Every row comes from one small tree of marks. The marks that hang from a mark follow it in brackets, in alphabetical order. Every link used is in the known rows. Which tree was each row made from?
Known rows:
fusom[gusoz[loma rara sirov]]: [ 3.479  1.092  0.401  0.314  1.530  1.636 -2.213 -1.576 -2.370  0.270
 -0.152  0.012 -2.368 -0.666  0.573  0.649  1.912 -2.237 -4.588]
fusom[gusoz[neda rara sirov zafug]]: [ 2.058  1.330  0.320  0.102  0.689  0.971 -2.039 -0.710 -1.752  0.968
 -0.276  0.117 -2.741 -0.314  1.486  0.622 -4.601 -2.457 -4.923]
zafug[gusoz[neda rara[favu] sirov]]: [-0.473  0.657  0.774  0.504  0.733  2.254 -2.039 -0.993  1.724  0.622
 -2.529 -1.163 -1.395 -0.847  2.342  0.114 -1.662 -1.079 -2.193]
rimen[tumuf[rara]]: [ 3.023 -0.419  0.379  2.767  3.430  2.717 -2.652 -2.109 -0.704  0.507
 -0.671  2.906 -2.750 -1.673 -1.267  1.763  1.467  0.087  2.616]
favu[rara]: [ 1.645  0.719 -0.037  2.936  3.228  3.860 -2.974 -2.623 -1.735 -2.164
 -3.060  3.675 -2.566 -0.185 -0.503  1.833  2.276 -1.172  2.369]
loma[gusoz[neda sirov zafug]]: [ 3.973  2.212  0.177 -0.209  1.359  0.232 -2.112 -0.144  1.066  2.127
 -3.369  0.248 -0.791  0.072  1.080  1.427 -3.540 -2.015 -1.084]
neda[gusoz[rara sirov zafug]]: [ 3.735  1.248  1.078  1.737  0.829  2.038 -2.739 -0.139 -0.628  1.616
 -4.922 -0.467 -2.518  0.161 -0.619  1.382 -3.000 -2.794 -3.666]
zafug[gusoz[loma rara[favu tumuf]]]: [ 0.998  0.502  0.963  1.309  1.327  2.279 -1.959 -2.478  0.620 -0.798
 -2.475 -0.386 -1.892 -2.017  1.343  0.890  5.271 -1.635 -0.243]
zafug[gusoz[loma rara[tumuf]]]: [ 1.337  0.730  0.581  1.409  1.313  2.673 -2.299 -1.556  0.826 -0.792
 -2.291  0.112 -1.482 -1.415  0.894  1.186  4.455 -1.264 -0.869]
fusom[gusoz[loma neda rara[tumuf] sirov zafug]]: [ 3.295  2.138  0.245 -0.226 -0.163 -0.126 -1.240 -1.267 -1.890  0.421
  0.654 -0.435 -2.788 -0.718  2.340  0.579 -2.044 -3.508 -4.708]
tumuf[rara rimen]: [-1.287 -0.954 -1.825  3.180  4.440  2.522 -3.353 -0.904  0.259 -0.734
 -4.194  2.231 -1.660 -1.044 -1.308  1.817  2.700 -3.121  5.807]
gusoz[loma]: [ 3.395  1.233  0.429  1.395  2.378  3.597 -2.528 -1.033 -1.454 -0.395
 -1.779  1.210 -1.347 -0.311 -0.581  2.823  4.317 -1.236 -1.584]
neda[gusoz[loma rara[tumuf] sirov zafug]]: [ 4.985  2.016  0.992  1.454 -0.005  0.963 -1.977 -0.673 -0.789  1.061
 -4.010 -1.047 -2.552 -0.218  0.223  1.332 -0.417 -3.865 -3.411]
loma[gusoz[neda rara[favu tumuf] sirov zafug]]: [ 2.559  2.517  0.351 -0.776  0.739 -1.579 -1.305 -1.986  1.067  1.796
 -3.194 -0.385 -1.814 -1.152  2.476  0.516 -1.287 -3.349 -0.520]
loma[gusoz[rara[tumuf] sirov]]: [ 3.643  1.844 -0.120 -0.087  2.205  0.024 -2.303 -2.235  0.655  1.065
 -3.317  0.856 -1.328 -1.163  0.446  0.593  2.228 -2.118  0.416]
gusoz[loma rara[tumuf[rimen]] sirov zafug]: [ 4.601  2.240 -0.194  0.367 -0.594 -0.872 -1.487 -1.078  0.749  0.034
 -0.431 -0.521 -1.968 -1.125  2.962  0.975  1.226 -4.694 -2.364]
loma[gusoz]: [ 3.242  1.001  0.184  0.877  3.606  2.229 -2.935 -1.576 -0.250  1.056
 -4.454  1.796 -0.967 -0.638 -1.361  2.025  2.544 -0.841  1.280]
tumuf[rara]: [ 0.275  0.187 -0.627  2.679  4.090  2.787 -3.357 -1.058 -0.512 -1.034
 -3.097  2.531 -2.077 -1.101 -1.715  2.040  2.803 -1.796  2.735]
loma[gusoz[neda rara zafug]]: [ 0.977  2.227  0.185 -0.233  1.645  0.325 -2.083 -0.647  0.674  2.008
 -4.286  0.478 -1.402 -0.348  0.983  1.949 -0.581 -2.261 -1.652]
tumuf[rara[favu] rimen]: [-1.699 -1.252 -1.220  3.059  4.432  1.896 -2.862 -2.151  0.001 -0.734
 -4.408  1.588 -2.232 -1.853 -0.754  1.407  3.854 -3.653  6.623]

Which tree is each row?
[ 0.577  1.491  0.500  0.221  0.049  2.169 -1.921  0.123  1.869  0.663
 -1.942 -1.669 -0.745 -0.154  2.606  0.667 -0.164 -1.413 -4.009] : zafug[gusoz[loma neda rara sirov]]
[ 0.074  1.953 -0.011 -0.327  2.433  1.176 -2.201 -1.176  0.291  1.794
 -4.500  0.634 -1.151 -0.309  0.477  1.748  1.230 -1.583 -0.929] : loma[gusoz[neda rara]]
[ 0.725  2.240  0.764 -0.503 -0.527 -0.226 -1.316 -0.837  0.630  1.388
 -1.366 -1.174 -2.512 -0.598  3.624  0.742 -4.917 -3.304 -4.524] : gusoz[neda rara[favu] sirov zafug]
[ 3.390  2.008  0.254  0.386  0.078  1.455 -2.094  0.674  0.469  1.112
 -0.909  0.311 -1.464  0.459  1.981  1.564 -7.724 -1.941 -3.341] : gusoz[neda sirov zafug]
[ 1.691  3.263 -0.245 -0.914 -0.609  0.088 -0.863 -1.164  0.122  0.313
 -0.129 -1.041 -1.634 -0.252  3.465  0.756  0.172 -3.386 -3.990] : gusoz[loma neda rara[tumuf] sirov]
[ 1.097  1.640  0.302  0.258 -0.135  1.591 -1.646 -0.709  1.734  0.095
 -1.509 -1.334 -1.081 -0.665  2.792  0.347  0.176 -1.797 -2.545] : zafug[gusoz[loma neda rara[tumuf] sirov]]
[ 1.745 -0.542 -0.134  2.187  3.185  2.031 -1.941 -4.694 -1.496 -1.362
 -2.607  2.069 -2.875 -2.719 -0.017  1.060  3.268 -2.754  6.414] : rara[favu tumuf[rimen]]
[ 2.213  0.882  0.677  0.871  0.743  2.497 -2.459 -0.406  1.648  0.105
 -2.000 -0.979 -0.886 -0.698  1.529  0.680  2.321 -1.183 -3.246] : zafug[gusoz[loma rara sirov]]
[ 2.341  2.457  0.501  0.550  0.179  1.985 -1.592  0.573 -0.595  0.629
 -1.331  0.056 -1.524  0.360  1.696  3.145 -1.846 -2.475 -3.783] : gusoz[loma neda zafug]
[ 1.363  1.640  0.490  0.205  0.778  1.336 -1.649 -0.795 -2.485  0.614
 -0.588 -0.086 -2.748 -0.407  1.355  1.736 -0.518 -2.783 -5.248] : fusom[gusoz[loma neda rara zafug]]
[ 2.469  2.522  0.149 -0.729  0.894 -0.517 -1.943 -0.343  1.382  2.355
 -3.518 -0.295 -1.117 -0.114  1.857  1.140 -2.362 -2.575 -2.530] : loma[gusoz[neda rara sirov zafug]]
[ 1.488  2.465  0.482 -0.438 -0.783 -1.041 -0.914 -2.009  0.452  0.597
 -0.701 -0.684 -2.956 -1.358  3.894  0.260 -4.407 -3.860 -2.493] : gusoz[neda rara[favu tumuf] sirov zafug]
[ 4.280  1.405  0.878  1.798  0.660  1.401 -2.453 -0.936 -0.742  1.052
 -4.477 -0.183 -2.818 -0.354 -0.434  1.051 -2.639 -3.157 -2.211] : neda[gusoz[rara[tumuf] sirov zafug]]
[ 0.978  3.206  0.174 -0.144 -0.714  0.109 -0.912 -0.882 -0.328  0.155
 -0.935 -0.240 -2.388 -0.652  3.082  2.258  0.272 -3.827 -3.743] : gusoz[loma neda rara[tumuf] zafug]
[ 0.799  1.466  0.732  0.182 -0.137  1.137 -1.281 -1.584  1.551  0.039
 -1.609 -1.741 -1.457 -1.223  3.184  0.048  0.985 -2.196 -1.958] : zafug[gusoz[loma neda rara[favu tumuf] sirov]]
[ 2.102  1.124  0.564  0.753  0.475  2.911 -2.110  0.321  1.523  0.445
 -1.812 -1.057 -0.433  0.016  1.822  0.968 -1.250 -0.863 -2.587] : zafug[gusoz[loma neda sirov]]
[ 5.910  1.532  1.214  1.911  0.625  2.303 -2.446  0.279 -1.022  1.392
 -4.331 -0.843 -1.934  0.462 -0.749  1.943 -1.880 -2.884 -3.434] : neda[gusoz[loma sirov zafug]]
[ 2.682 -0.604  0.780  2.678  3.431  2.275 -2.321 -2.962 -0.880  0.488
 -0.858  2.402 -3.148 -2.227 -0.874  1.470  2.288 -0.251  3.249] : rimen[tumuf[rara[favu]]]
